Known rows, with every step that occurs:
C -> E -> M: -0.71, 0.89, -0.38, -1.23, -2.14, 0.98, -0.33, 2.08, -0.53, -1.15, -1.14, -0.42, -0.20, -1.57, 1.99, -1.01, -0.98, -0.22, 0.21, 0.24, -0.55, 0.82, 2.01
C -> G: -1.00, 0.03, -0.94, -3.21, -1.16, 0.09, 0.82, 0.42, -1.88, 0.16, 1.93, -0.06, -0.09, -1.53, 0.80, 0.80, -1.55, -0.66, -0.47, 0.45, 0.89, -1.01, 2.42
G -> M: -0.35, 0.55, 1.34, 0.50, 1.35, -0.21, 1.42, 0.08, 0.35, 0.12, 1.40, -0.55, -0.28, -1.82, -0.81, -1.03, -0.65, -0.25, 0.83, -0.45, -1.37, 0.50, 1.68
M -> J -> U -> E: -2.06, 0.48, -2.80, 1.80, 0.87, -0.33, 0.45, -0.89, -0.89, 2.13, 3.30, -0.01, -0.32, 0.29, -1.18, 0.84, 0.04, 0.84, -2.82, 0.63, 0.00, -2.42, 1.17
C -> E -> Z -> G -> M: 1.43, -0.48, -0.85, -0.62, -0.13, -0.08, -0.84, 0.62, 1.82, -2.60, -2.35, -0.02, 0.64, 1.51, 1.16, 0.46, -1.64, 0.62, 1.65, -0.21, -1.47, 1.76, -2.81
J -> Z -> E -> M: 0.89, 0.09, 0.59, 1.32, -0.19, 0.62, 1.15, 0.60, 1.97, -1.74, 0.37, -0.37, -0.79, 0.48, -1.41, 0.64, 2.01, 0.27, -0.23, 0.59, 0.75, 0.58, -2.18
G -> C: -0.03, 0.33, 0.48, -0.49, -0.16, 0.71, 2.16, -0.61, -4.06, 1.64, 1.40, -0.39, -0.70, -1.35, 0.68, -0.82, -0.72, -2.36, 0.90, -0.93, -1.56, 0.49, 2.43
J -> C -> G -> M -> E: -1.90, -1.10, 1.69, -0.58, 0.29, -0.84, 0.35, 1.04, -1.77, -0.83, -0.47, -0.30, 0.56, -3.17, -0.67, 0.15, 1.13, 0.68, -0.67, -0.28, 1.20, -2.48, 1.76
Z -> E -> M -> J -> U: -0.34, 0.84, 0.25, 3.28, 0.30, -0.56, -0.48, 0.56, 1.48, -1.16, 0.37, 0.33, -0.82, -0.89, -0.09, -0.72, 0.14, 0.96, -0.39, -0.30, -1.03, -0.11, -3.73
Z -> E -> C -> G -> M: 0.60, -0.52, 2.38, 0.93, 0.58, -0.97, 0.06, 0.49, 1.99, -1.43, -2.44, 0.41, 0.24, 0.68, 0.58, -0.20, 0.40, -0.95, 1.09, 0.39, -0.01, 1.21, -0.45
Z -> G: 1.37, 0.64, 0.37, -0.41, 0.16, -0.42, 1.30, 0.64, -1.24, 3.13, 2.94, -0.52, -0.28, -0.05, -0.16, 1.88, -1.89, 0.18, 0.13, 0.12, -0.55, -0.18, -3.19
U -> G -> M -> J -> C: -0.16, 0.13, 1.36, 1.91, 1.87, -0.11, -0.53, -1.11, 1.87, -0.04, -0.19, 0.19, 0.21, -0.18, -2.11, 1.16, 0.63, 1.85, -1.87, 0.56, -0.05, -1.03, 1.98
J -> Z -> G -> C -> E -> M: 1.84, -0.13, -0.45, -0.47, -0.56, 0.72, 1.00, 1.76, 0.16, -0.22, -1.96, -0.53, -0.54, 1.24, -0.11, 1.80, 0.97, -0.02, 1.44, 0.28, -0.28, 1.40, -0.39
Z -> G -> C -> E: 1.95, 0.09, -0.35, -0.89, 0.22, 0.21, 1.09, 0.99, -3.24, 1.54, -0.65, -0.39, -0.07, 0.68, 1.49, 2.76, -2.47, -0.68, 1.55, -0.48, -2.13, 0.34, -1.98
J -> C -> G -> M: -1.43, -0.99, 1.92, -0.44, -0.15, -1.00, 1.32, 0.26, -2.90, -2.00, -0.48, -0.17, 0.20, -1.37, -1.61, -0.67, 0.73, 0.65, -0.34, 0.91, 1.25, -1.55, 1.85
J -> U -> G: -0.57, 0.08, -2.36, 1.10, -0.04, -0.34, 2.69, -1.62, -1.76, 2.79, 2.94, -0.08, -1.01, 1.61, -1.16, 1.47, 1.05, 0.91, -2.65, 2.20, 1.65, -0.78, -0.87
J -> Z -> E -> C -> G -> M: 0.25, -1.01, 1.11, 0.64, 1.29, -0.59, 0.83, -0.04, 2.99, -1.74, -2.56, 0.06, -0.10, 1.64, -1.21, 1.07, 2.70, -0.07, 0.28, 0.91, 1.60, 1.14, 0.91
E -> Z -> G: 1.48, -0.08, -0.36, -0.58, -1.11, -0.15, 0.07, -0.45, 0.69, -0.19, 1.36, 0.09, 0.04, 1.04, 0.29, -0.53, -0.92, -0.52, 1.01, -0.20, -0.18, 1.51, -3.53
U -> E -> Z -> G -> M: 2.57, -0.58, -0.09, 1.25, -0.35, -0.03, 0.03, 0.25, 4.18, -1.56, 0.90, 0.01, 0.88, 2.95, -1.88, 0.00, -0.11, -0.87, 0.52, 0.72, -0.75, 0.78, -4.06
E -> C -> G: -1.67, 0.09, 0.64, -2.26, -1.52, -0.45, 0.23, 0.20, -1.17, 2.04, -0.60, 0.18, -0.01, -0.54, 1.56, -1.37, 0.47, -1.68, -0.10, 0.82, 1.92, 1.17, 5.82
J -> U -> G -> M -> E -> C: -1.26, -0.33, -0.37, 2.59, 1.35, -0.93, 1.19, -0.50, 2.42, 3.55, -0.43, -0.08, -0.30, 0.37, -0.42, 0.25, 3.17, 0.60, -1.60, 1.03, 1.51, 0.44, 1.74
M -> J -> Z -> E -> C -> G: -1.12, -0.12, -0.52, -0.08, 1.21, -0.12, -1.45, -0.51, 2.09, -0.34, -1.22, 0.54, -0.08, 0.42, 0.30, 2.22, 1.10, 0.68, -1.17, -0.17, 1.22, -0.34, 2.85
M -> J -> C -> G -> Z: -1.30, -0.30, -0.16, -1.63, 0.08, -0.09, -1.37, -0.81, -4.34, -0.42, -0.23, 0.40, 0.44, -0.95, -0.55, -1.08, -0.65, 1.07, -0.14, -0.61, 0.52, -2.29, 1.59

Rows:
0.63, -0.13, -1.42, -3.92, -0.92, 0.62, 0.37, -0.11, -3.48, 0.42, 0.66, 0.02, 0.15, 0.30, 0.33, -1.27, -1.63, -0.96, 1.78, -0.11, 0.27, -0.64, -0.23  C -> G -> Z
2.04, 0.01, 1.20, 0.82, 0.16, 0.27, 0.26, -1.21, -2.24, 1.35, -1.51, -0.02, 0.01, 2.21, 0.37, -2.61, 0.30, -1.61, 2.11, -0.50, -0.47, 1.44, -3.97  G -> Z -> E -> C
0.97, -0.03, 1.02, 2.84, 2.92, 0.01, -1.00, -1.33, 6.44, -0.33, -2.24, 0.49, 0.05, 2.38, -1.56, 2.45, 2.23, 1.40, -1.32, 0.62, 0.32, 1.13, 1.65  U -> G -> M -> J -> Z -> E -> C
-2.39, 1.35, -0.57, 1.74, -0.50, -0.40, -0.43, 0.70, 0.78, 0.82, 1.11, 0.10, -1.03, -2.43, -0.05, -2.56, 0.48, 0.86, -0.54, -0.18, -0.26, 0.33, 2.16  E -> M -> J -> U
-2.50, -0.30, -0.88, -0.57, -0.49, 0.20, -2.13, -1.12, -2.62, -2.57, -1.76, 0.35, 0.44, -0.93, 1.08, -0.68, -0.31, 1.31, -1.61, -0.67, 0.01, -1.06, 2.29  M -> J -> C -> E -> Z
0.64, -0.25, -0.53, 0.82, 1.06, 0.44, 2.03, -0.92, -0.21, -0.58, 1.71, -0.51, -0.67, 1.00, -1.40, 2.76, 1.07, 0.35, -1.20, 0.42, 0.70, -0.68, -2.43  J -> Z -> E
0.75, -0.23, 0.16, 0.75, 2.45, -0.38, 0.94, 1.17, 3.05, 1.95, 1.32, -0.87, 0.01, -0.97, -1.63, 3.33, 1.30, 1.59, 0.17, -0.70, 0.31, -0.52, -1.38  J -> Z -> G -> M -> E
-0.93, -0.21, -0.07, -2.61, -0.72, 0.35, -1.37, 0.82, -0.73, 3.05, -1.13, -0.08, 0.61, -1.72, 2.57, -1.48, 0.92, -1.53, 0.93, -1.34, 1.17, -0.12, 3.05  M -> E -> C -> G -> Z
1.88, 0.49, 1.49, 0.99, 1.72, -0.94, 1.23, 0.99, 1.23, 1.59, 1.60, -0.55, 0.00, -0.28, -1.25, 1.22, -1.52, 0.64, 1.55, -0.18, -1.57, 0.60, -3.05  Z -> G -> M
1.48, 0.16, -0.14, -0.25, -0.21, 1.18, 1.69, -1.17, -1.10, 1.95, 1.20, -0.01, -0.53, 0.88, 0.21, 1.59, -0.10, -1.63, -0.59, 0.44, -0.60, 0.46, 1.60  U -> G -> C
-0.03, -0.60, 0.39, -0.26, 0.73, -0.28, -1.56, -0.91, -3.49, -1.85, -1.05, 0.59, 0.48, 0.11, -0.68, 0.07, -0.80, 1.22, -0.02, -0.72, -0.15, -2.61, -2.82  M -> J -> C -> G -> Z -> E
2.39, -0.41, -1.12, 0.15, -1.60, 0.38, 0.20, -0.01, 2.18, -0.38, 2.17, 0.06, 0.67, 3.01, -0.95, 0.81, -0.42, -1.11, -0.54, 0.95, 0.00, 0.07, -4.00  U -> E -> Z -> G
-2.05, 0.31, 1.27, -0.80, 0.73, -0.90, -1.56, 0.40, 2.37, 0.48, -2.21, 0.49, 0.28, -1.47, 1.02, -1.64, 0.14, -0.46, 0.76, -0.42, 0.19, 1.27, 7.25  E -> C -> G -> M -> J
0.51, -0.53, 1.59, 1.68, 0.95, -1.12, -1.53, -0.61, 2.13, -2.09, -0.98, 0.40, 0.53, 0.21, -1.37, -1.31, 0.05, 1.31, 1.10, -0.86, -0.85, 0.92, -2.66  E -> Z -> G -> M -> J -> C
3.48, -0.10, 0.59, 1.02, 0.17, 0.84, 0.08, -1.65, 0.69, 1.58, -1.38, 0.37, 0.13, 4.24, -0.22, -0.04, 0.87, -0.79, 0.63, 0.80, 0.29, 1.33, -3.90  U -> G -> Z -> E -> C
2.39, -0.16, 0.25, -1.56, -1.60, 0.57, -0.57, 1.15, -0.26, -2.61, -1.33, 0.41, 0.22, 0.90, 0.30, -1.91, -1.09, -0.82, 2.83, -0.16, -0.40, 0.21, -4.80  C -> G -> Z -> E -> M
-1.39, 1.71, 0.81, 0.37, -0.85, 0.60, -1.71, 1.21, 2.10, 0.18, 1.09, 0.07, -0.46, -3.32, 0.69, -2.39, -0.72, 0.13, 0.02, -1.08, -1.10, 0.69, 3.39  E -> M -> J
-1.80, -0.76, 0.81, -1.71, -1.28, -0.61, 1.33, -0.09, -4.98, -0.67, 0.87, -0.14, -0.03, -1.19, -0.80, 0.02, 0.43, 0.24, -1.34, 1.16, 2.19, -2.16, 1.89  J -> C -> G
-0.25, 1.21, -0.14, 1.16, -1.44, 1.00, -1.47, 1.43, 3.20, 0.03, 1.73, -0.03, 0.24, -0.90, -0.71, -0.90, -0.10, -0.69, -1.37, 0.14, -0.75, -0.79, 2.35  U -> E -> M -> J
2.70, 0.10, 0.06, 0.24, 0.63, 0.70, 0.75, -1.09, -2.92, 0.24, 0.55, -0.21, -0.03, 1.65, -0.12, -1.04, -1.31, -0.79, 1.83, -0.82, -1.64, -0.23, -6.76  G -> Z -> E
1.07, -0.33, -1.79, -1.67, -1.28, 0.32, -0.65, 0.30, -0.13, -1.35, -1.10, -0.01, 0.42, 1.53, 1.84, 1.15, -1.87, 0.22, 0.78, -0.07, -0.67, 1.12, -2.84  C -> E -> Z -> G
-0.82, 0.32, 1.10, -0.93, -1.62, 0.26, -2.16, 1.07, -1.33, -1.91, -1.65, 0.48, 0.08, -1.63, -0.49, -4.01, 0.38, 0.61, 1.25, -0.46, 0.36, -0.52, 1.70  E -> M -> J -> C -> G -> Z
-0.20, -0.39, -2.46, 0.78, 1.01, -0.92, -1.45, -0.03, 1.75, -2.35, -2.48, 0.39, 0.30, 1.49, 0.81, 0.55, -1.18, 1.97, 0.94, -0.35, -1.35, 0.94, -2.82  C -> E -> Z -> G -> M -> J -> U
-0.70, -0.17, -2.24, -2.16, -1.72, 0.94, -0.48, -0.46, -1.34, -2.48, -1.28, -0.03, 0.20, 0.42, 2.38, -0.71, -1.19, -0.60, 0.13, -0.17, -0.25, 0.98, 0.96  C -> E -> Z
-1.63, 0.68, -2.54, 1.32, 1.09, -0.28, 0.10, -1.71, -0.15, 2.55, 2.55, 0.33, -0.70, 0.19, -0.53, 1.94, 0.01, 1.79, -2.85, 0.79, 0.45, -1.42, 0.98  M -> J -> U -> G
-1.55, 0.33, 2.22, 1.04, 1.42, -0.42, -0.26, 0.90, 2.47, 2.62, -0.74, -0.55, 0.26, -3.34, 1.12, -1.35, 1.49, -1.04, 0.42, -1.46, -0.39, 0.94, 4.27  G -> M -> E -> C
0.45, -0.34, -1.60, -0.15, -1.91, 1.05, 0.42, -0.86, 1.10, -1.30, 2.04, 0.01, 0.50, 1.91, -0.75, -0.81, 0.31, -1.92, -1.19, 0.74, 0.35, 0.03, -0.16  U -> E -> Z
0.23, -0.33, 1.42, -0.13, -0.55, -0.60, 0.13, 0.07, -0.14, 0.08, -1.21, 0.36, 0.04, 0.95, 1.30, 0.46, 0.14, -1.32, -0.02, 0.56, 0.92, 0.56, -0.58  Z -> E -> C -> G
-2.65, 0.24, -0.35, -0.21, 0.46, 0.10, -1.19, -0.40, -3.94, -0.26, -0.64, -0.11, 0.15, -1.83, 0.64, 1.19, -0.95, 1.73, -2.17, -0.41, -0.16, -2.29, 3.14  M -> J -> C -> E
-1.27, -0.09, -1.00, -1.28, -0.85, 0.76, -0.89, -0.02, 1.09, 0.31, 1.71, -0.23, 0.30, -2.80, 2.13, -0.67, 0.33, -0.96, -0.52, -1.96, 0.07, -0.08, 0.55  M -> E -> Z
